Each row was made from one walk, in order. Every step used is in the known rows, and no mark comes twice. Write each row's walk.
In the rows, zero is written as 128.
Known rows
zazala -> rofadop -> relaf -> bubo -> bemu: [ 65  89 136  42 176 124 178 137  65  89 116  77 163 197 120 129 117 170
 125 154 151 190 135 124 117  96]
rivunul -> teki -> mafemup -> bemu: [147 114 117 101 125 144 139  97 114 110 131 168 148 139 113  90 139  92
 116  99 184 121  97 108  87 154]
bubo -> bemu -> rivunul -> teki: [136 135  93 100 194 116 188 114  92 128  99 137 114 177 136  96  90 119
  79 107 187 125  96 107  77 178]
zute -> bubo: [117 124 122 116 127 130 141 143 124 104 107 140 147 134 103 142 136 146
 109 133 122 122 165 166 146 105]
zute -> bubo -> bemu -> mafemup -> teki: [136  99 111  49 113 146 168 170  40 128  93 148 124 142 130 127 135  89
  76 144 130 104 163 143 126 109]
zazala -> rofadop -> relaf -> bubo -> bemu -> rivunul: [ 81 108 130  23 207  94 200 119  64  69 118  79 137 207 120 112  71 202
 141 138 178 187 132 131 113 108]
rivunul -> teki -> mafemup -> bemu -> bubo -> relaf: [146 151 118  75 106 155 111 117 156  65 157 184  87 183  88  99 102  83
 127 108 143 179  60 122 105 160]
zazala -> rofadop -> relaf: [ 89 104  95  84 132 121 133 141 112  75 136 117 115 161 101  91 120 167
 156 150 192 162 141 120 135  88]
rofadop -> relaf -> bubo: [ 62 121 153  72 148 122 150 122  93  84 108  95 162 146 103 130 106 171
 139 147  98 160 153 137 124  83]
zute -> bubo -> bemu -> rivunul: [141 126 107 104 174 102 195 128  71 116  85 116 139 168 118 135  89 162
  81 121 143 130 145 158 132 136]
bemu -> rivunul: [147 148 124 107 155  95 152 110 120 114 128 126 103 137 129 108  85 157
 143 109 151 128 130 132 126 138]
relaf -> bubo -> bemu -> rivunul -> teki: [110 138 143  55 221 115 206 110  89 117 101 122 148 190 132 124  89 142
  95 106 151 139 105 121  67 165]
mafemup -> bemu -> bubo -> teki: [146 171 164  77 109 147 128 121  54 113 138 101  90 145 138 112 125  96
  97 121 126 126  93 143 156 169]
bemu -> rivunul -> teki: [130 155 100  97 169 116 162 109 139  97 118 162 102 148 113  83  92 143
 121  99 187 116 118 116  84 153]
mafemup -> bemu -> bubo: [152 148 150  79 117 133 117 114  94  96 141  98 115 146 143 146 112 122
 125  98 125 143  92 143 125 143]
rofadop -> zazala: [125 130 129 100 132 135 154 151 147  81 114 125 147 107 147 113 135 113
 147 131 149 102 137 134 116 110]
bemu -> mafemup -> teki: [141 115 133  56 101 138 125 150  96 123 132 158  94 112 135 104 137  94
 143 129 139 102 146 119 110 112]
bubo -> bemu -> mafemup -> teki -> rivunul: [139 101 124  67 138 105 143 122  22 158 112 145 112 127 156 130  81  91
 102 131 125 108 104  79 117 157]
zazala -> rofadop: [125 112 120  94 137 127 128 138 147 108 155 126 113 151 122 114 140 147
 158 130 189 145 126 129 128 120]
mafemup -> bemu -> bubo -> teki -> rivunul: [143 175 166  80 134 119 121  87  24 127 138 112 101 134 138 115  82 115
  98 114 111 124  74 113 170 195]
bemu -> bubo: [113 146 149 101 138 144 117 131 143  88 138 120  91 154 142 149 110 133
 141 117 100 156 104 157 160 149]
rofadop -> relaf -> bubo -> teki: [ 61 151 169  66 140 140 160 132  56 108 103  97 148 143  98  89 118 145
 112 170  98 144 153 138 151 109]
relaf -> bubo: [ 98 129 173  88 151 123 142 122 122 111 126 107 160 138 128 155 128 154
 143 129  88 143 138 141 119 115]
mafemup -> teki: [146 123 122 104  95 129 146 135  96 134 123 138 101 105 149 144 129 107
 118 124 147 106 148 106 109 102]

Write each row's walk
[128 168 128 105 114 141 102 153 169  90 154 150  69 169 107 141  89 115
 138 136  85 187  90 143 153 136]
bemu -> bubo -> relaf
[179 147 127  84 138  84 149  91  75 106 136 103 129 126 132 105  92 157
 128  92 177 118 118 120  89 131]
mafemup -> bemu -> rivunul
[170 149 150  81 133 117 165  80  53 121 136 139 104 128 117  63  96 125
 132 107 171 117 111 126 145 171]
bubo -> teki -> mafemup -> bemu -> rivunul
[109  96 175  16 162 105 164 114  19 147 110 121 150 139 154 150  80 117
 109 131  82 124 116  86 106 140]
relaf -> bubo -> bemu -> mafemup -> teki -> rivunul
[135 116 136  61 119 105 110 113  67 130 133 166 101 102 135 110  89 110
 141 122 122 104 125  86 125 134]
bemu -> mafemup -> teki -> rivunul
[ 72 104 145  78 170 123 179 129  50 112  91  77 173 172 123 144 105 149
  95 152  95 174 134 123 119 104]
rofadop -> relaf -> bubo -> bemu
[111 113 115 124 137 154 142 115 166  95 126 192 122 150 109  92 134 106
 133 115 163 132 109 123 113 158]
rivunul -> teki -> mafemup
[159 104 137 108 115 128 129  92  96 113 138 134 147 121 124 116 131 116
 140 108 142 134 111 125 121 133]
teki -> mafemup -> bemu
[172 120 133  87 140  97 150  74  92  97 138 133 128 130 121  96  87 156
 153  88 167 133 114 129 115 144]
teki -> mafemup -> bemu -> rivunul
[168 155 106  79 157 105 158  93  88 104 129 135 129 138 118  77  99 131
 105  84 215 106 103 101  53 149]
mafemup -> bemu -> rivunul -> teki
[132 130 136  75 132 157 130 100 130  68 141 158 102 164 124 111 122 101
 127  86 159 150  74 138 117 171]
rivunul -> teki -> mafemup -> bemu -> bubo
[127 129 110 105 173 125 160  96 165  82 127 192  94 156 108  73  86 140
 150  96 177 135 111 126 110 166]
bemu -> rivunul -> teki -> mafemup
[158 140 138  86  94 138 103 117 134  74 167 153  93 167 100 125  93 102
 148 118 102 192  69 140 143 137]
teki -> mafemup -> bemu -> bubo -> relaf
[129  95 118  57 131 109 155 134  17 141  91 152 133 136 130 137  88 112
  84 141 116 100 146 116 137 132]
zute -> bubo -> bemu -> mafemup -> teki -> rivunul
[ 55 114 167  33 148 146 161 123  94  70 137 135 122 177  89  73 122 161
 170 163 149 177 143 146 176 113]
zazala -> rofadop -> relaf -> bubo -> teki -> mafemup
[ 99 104 173  39 174 135 158 143  78 128 121 109 165 171 128 130 126 119
 122 148  76 153 113 145 110 143]
relaf -> bubo -> bemu -> mafemup
[148 130 111 109 180 100 177 113  75 137 108 107 117 164 147 123  81 144
 103 116 151 136 107 116 119 161]
bubo -> bemu -> rivunul
[141 151 197  38 156 117 182  77  51 108 135 115 135 141 114  85  94 152
 138 114 130 131 118 141 134 151]
relaf -> bubo -> teki -> mafemup -> bemu -> rivunul
[119 108  93  91 190 128 206 113 108  87  79 184 125 185 105  97  91 140
  88 108 172 137 126 155 120 160]
zute -> bubo -> bemu -> rivunul -> teki -> mafemup
[ 76  95 148   4 139 134 175 153  19 107  91 107 140 157 130 119 110 115
 109 157 105 147 149 112 102  84]
rofadop -> relaf -> bubo -> bemu -> mafemup -> teki
[131 146 101 124 103 129 128 162 148 105 124 164 126 152  70 126 114 131
 104 159 102 151 152 155 135  88]
zute -> bubo -> relaf
[148 122 157  80 109 142 119  95 112  73 146 127 104 148 136 135 117 125
 151  94 125 157  86 154 155 156]
teki -> mafemup -> bemu -> bubo
[113 177 158 101 130 158 129 138 104 115 134 126  66 154 136 116 119 113
 114 136 104 136 101 154 187 176]
bemu -> bubo -> teki
[157 133 150 111 105 146 143  98  58 138 136 137 129 124 118  81 143  90
 115 127 146 118 109 123 146 160]
bubo -> teki -> mafemup -> bemu
